Known rows, with every step that occurs
U X S: -4.69, -1.19, 2.26, 2.96, -0.64, 4.67, 4.20, -2.81, 0.98, 1.58, 0.90, 1.81, 1.07, 2.19, -1.72, -3.03, -4.87, 0.66, 2.60
S T: -3.08, 1.01, 0.25, 1.61, -2.63, 4.00, -0.20, -1.36, -1.57, -0.77, 1.73, 1.02, 1.08, 1.16, 0.27, -0.42, -2.52, -0.13, 2.95
G P S X U: -2.10, -5.49, 2.77, 0.65, -0.29, 3.96, 3.52, 0.43, 0.27, -0.32, 1.96, 0.92, 2.30, 1.81, -2.93, -3.34, -4.28, 0.29, 1.71
X G: -3.45, -0.12, 0.46, 1.78, -3.01, 1.60, 2.34, -1.37, -0.13, 0.53, 3.47, 1.19, 0.31, 1.00, -1.15, -1.66, -1.50, -3.32, 3.07
X U P S: -4.10, -3.79, 1.32, 2.18, -2.94, 5.90, 2.94, -1.53, 0.53, -1.13, 3.47, 0.19, 3.59, -0.29, -3.23, -1.09, -5.70, 2.74, 2.58
U P S X G: -2.12, -1.59, 4.15, 4.10, -0.81, 3.49, 4.60, -1.66, 3.22, 0.42, 2.21, 0.17, 3.43, -0.06, -1.62, -2.23, -2.21, -1.64, 2.33
S X: -2.44, -1.70, 2.72, 1.48, -0.98, 2.17, 2.86, 0.41, -0.67, 0.54, 1.21, 2.35, 0.54, 1.09, -1.00, -1.48, -2.61, -1.39, 1.49
U P S: -4.82, -1.78, 1.64, 3.37, -3.02, 3.99, 3.10, -1.70, 0.82, -1.75, 2.47, -0.68, 4.59, -0.13, -1.50, -1.29, -5.30, 1.99, 2.08
P U X S G T: -4.29, -1.94, 3.86, 3.45, -1.11, 6.00, 3.97, -2.05, 1.43, 2.79, 2.68, 2.50, 0.90, 5.20, -1.17, -3.65, -3.79, 0.68, 5.50
G P S T: -3.39, -0.95, 0.43, 1.83, -2.16, 4.33, 0.64, -1.47, -0.52, -2.48, 1.40, -1.47, 3.75, 2.06, 0.17, -2.65, -3.75, 0.82, 2.38
G P U X S T: -3.99, -2.82, 3.78, 0.74, -2.11, 5.77, 1.30, -3.77, 1.00, 1.56, -0.60, 0.22, 2.33, 3.66, -1.26, -3.21, -4.97, 0.76, 3.39
X U P: -3.93, -3.11, 1.48, 1.08, -3.79, 4.02, 1.53, -2.45, -0.38, 0.31, 2.81, 1.33, 1.97, -0.18, -2.86, -0.42, -5.22, 0.42, 2.32
G T: -4.41, -0.36, -0.41, 1.67, -2.81, 3.11, 1.36, -1.86, -1.24, -0.39, 3.05, 1.07, 0.60, 2.58, 0.68, 0.17, -4.51, -1.32, 3.42
U X G: -3.27, -0.95, 2.42, 2.72, -1.93, 2.31, 4.23, -2.59, 1.13, 3.01, 2.18, 1.88, -0.83, 1.06, -1.31, -1.92, -1.42, -3.58, 3.61
G P: -4.63, -2.25, 0.46, 0.17, -3.26, 0.52, 1.47, -1.81, -1.47, -0.45, 1.92, -0.22, 2.34, 2.16, -0.71, -2.33, -4.17, -2.07, 1.54
S P U X G: -3.21, -3.94, 4.43, 2.16, -4.74, 3.27, 3.48, -2.36, 1.59, 3.23, 2.30, 1.13, 1.07, 0.27, -2.64, -2.60, -1.53, -2.02, 3.82
P S: -4.11, -1.47, 0.45, 2.73, -2.30, 3.86, 3.11, 0.43, -0.50, -1.91, 3.27, 0.47, 2.58, 1.00, -1.58, -1.69, -3.94, 1.75, 2.20
U X: -4.14, -1.77, 2.23, 2.13, -1.73, 2.76, 3.66, -1.73, -0.41, 2.12, 1.49, 2.27, -0.07, 1.26, -1.24, -1.17, -3.87, -0.69, 2.83
X U: -3.61, -2.88, 0.14, 0.31, -2.89, 3.99, 1.82, -0.43, -1.97, -0.03, 3.42, 2.41, 0.05, 0.94, -2.89, -0.94, -3.75, 0.05, 2.71
P S G T: -3.80, -0.17, 0.36, 4.40, -1.08, 4.30, 3.45, 0.02, -0.02, -1.12, 5.14, 0.79, 2.25, 3.43, 0.24, -2.91, -2.45, 0.70, 4.56

Rows
-2.30, -1.34, 3.43, 4.28, -0.66, 4.48, 4.23, -2.56, 3.72, 0.35, 2.78, -0.16, 3.01, 1.57, 0.05, -1.05, -3.17, -2.31, 3.42 | U P S X G T
-3.36, -3.43, 3.84, 2.60, -4.37, 4.26, 3.16, -3.50, 2.11, 3.29, 2.70, 0.71, 0.83, 1.82, -0.98, -1.36, -2.43, -2.87, 5.15 | S P U X G T
-2.17, -4.29, 4.51, -0.45, -2.88, 0.70, 2.35, -0.52, 0.87, 1.87, 1.64, 1.02, 1.18, 2.64, -1.93, -2.84, -1.63, -4.47, 2.29 | S X G P U
-3.81, -1.14, 1.22, 1.68, -2.67, -0.13, 2.15, -0.88, -1.37, 0.32, 2.89, 0.60, 2.35, 3.00, -0.63, -4.72, -1.72, -2.23, 2.47 | S G P
-3.78, -3.41, 2.73, 0.30, -4.24, 0.67, 1.73, 0.14, -1.38, 0.72, 2.78, 0.88, 2.57, 3.44, -1.67, -4.12, -2.16, -1.35, 3.30 | S G P U
-1.88, -4.19, 2.74, 1.84, 0.14, 5.56, 3.86, 1.66, 0.05, -0.25, 2.74, 2.50, 1.32, 0.72, -3.46, -2.05, -3.29, 1.56, 2.40 | P S X U
-4.37, -2.93, 0.58, 1.55, -2.53, 2.20, 2.72, -0.75, -0.31, -1.92, 2.29, -1.08, 3.82, 1.99, -1.01, -3.19, -4.71, 0.29, 1.89 | G P S
-4.45, -3.93, 3.85, 0.76, -3.36, 3.66, 3.03, -0.81, -0.65, 2.54, 1.37, 2.46, 0.20, 1.49, -2.27, -0.50, -4.04, 0.19, 3.47 | P U X
-4.47, -4.28, 1.93, -1.29, -4.98, 1.22, 0.88, -0.82, -1.73, -0.08, 1.82, 0.17, 2.55, 2.49, -1.74, -1.87, -4.64, -0.92, 2.18 | G P U
-4.84, -4.98, 3.81, -0.38, -3.86, 2.06, 2.56, -1.98, -0.53, 2.49, 0.66, 0.98, 1.34, 2.48, -1.89, -1.98, -4.68, -1.07, 2.92 | G P U X
-4.38, -1.52, 3.13, 3.33, -0.17, 2.46, 4.35, -3.04, 1.37, 2.04, 1.11, 0.96, 2.33, 4.14, -1.24, -7.03, -3.20, -1.06, 3.01 | U X S G P
-3.97, -4.12, 4.57, 0.99, -3.13, 1.17, 3.47, -1.07, -0.19, 3.29, 1.84, 1.80, 1.43, 3.45, -1.81, -4.31, -2.34, -1.38, 3.92 | S G P U X
-4.13, 0.94, 0.19, 4.13, -0.61, 4.65, 2.56, -1.97, 0.56, -0.25, 3.77, 1.30, 1.98, 4.93, 0.20, -4.12, -3.14, -0.13, 4.23 | X S G T
-3.85, -1.63, 3.67, 1.90, -1.85, 7.56, 1.55, -2.53, 0.70, 1.69, 0.12, 1.79, 1.24, 2.66, -1.43, -1.95, -4.32, 2.09, 4.07 | P U X S T
-3.56, -2.18, 2.55, 1.34, -2.09, 0.39, 3.81, -3.75, 1.27, 2.88, 1.64, 0.60, 0.44, 2.14, -1.12, -3.17, -2.21, -4.76, 2.89 | U X G P
-3.81, 0.47, 0.45, 3.11, -2.02, 2.47, 2.10, -0.90, -1.08, 0.36, 4.37, 1.74, 0.81, 3.56, 0.63, -2.10, -2.14, -1.65, 4.38 | S G T
-5.08, -4.73, 3.85, 0.44, -2.44, 4.08, 3.09, -2.95, 1.05, 1.92, 0.12, 0.64, 2.58, 3.61, -2.49, -4.00, -5.96, 0.20, 2.78 | G P U X S
-3.41, 0.20, -0.36, 2.19, -2.68, 2.62, 1.97, -2.58, 0.48, 0.48, 4.05, 1.00, -0.21, 2.73, 0.36, -0.32, -2.38, -4.05, 4.29 | X G T
-4.34, -2.83, 2.61, 1.01, -2.99, 2.68, 2.06, -0.86, 0.03, 0.02, 2.24, 0.56, 3.69, 4.48, -2.28, -6.07, -3.21, 0.20, 3.13 | X S G P U
-3.96, -4.67, 4.27, 1.79, -4.74, 3.91, 3.07, -1.63, 0.10, 2.44, 1.37, 1.43, 1.92, 0.12, -2.48, -1.97, -3.75, 0.64, 3.00 | S P U X
-3.53, -3.00, 3.95, 1.11, -3.38, 2.92, 3.72, -1.56, 0.70, 3.45, 2.43, 2.20, -0.53, 1.54, -2.59, -1.30, -1.77, -2.67, 4.46 | P U X G
-3.54, -2.78, 2.17, 3.70, -2.24, 5.06, 3.59, -0.69, 0.66, -0.21, 4.52, 0.89, 3.73, 0.39, -3.21, -3.53, -3.11, 2.22, 3.60 | X U P S G
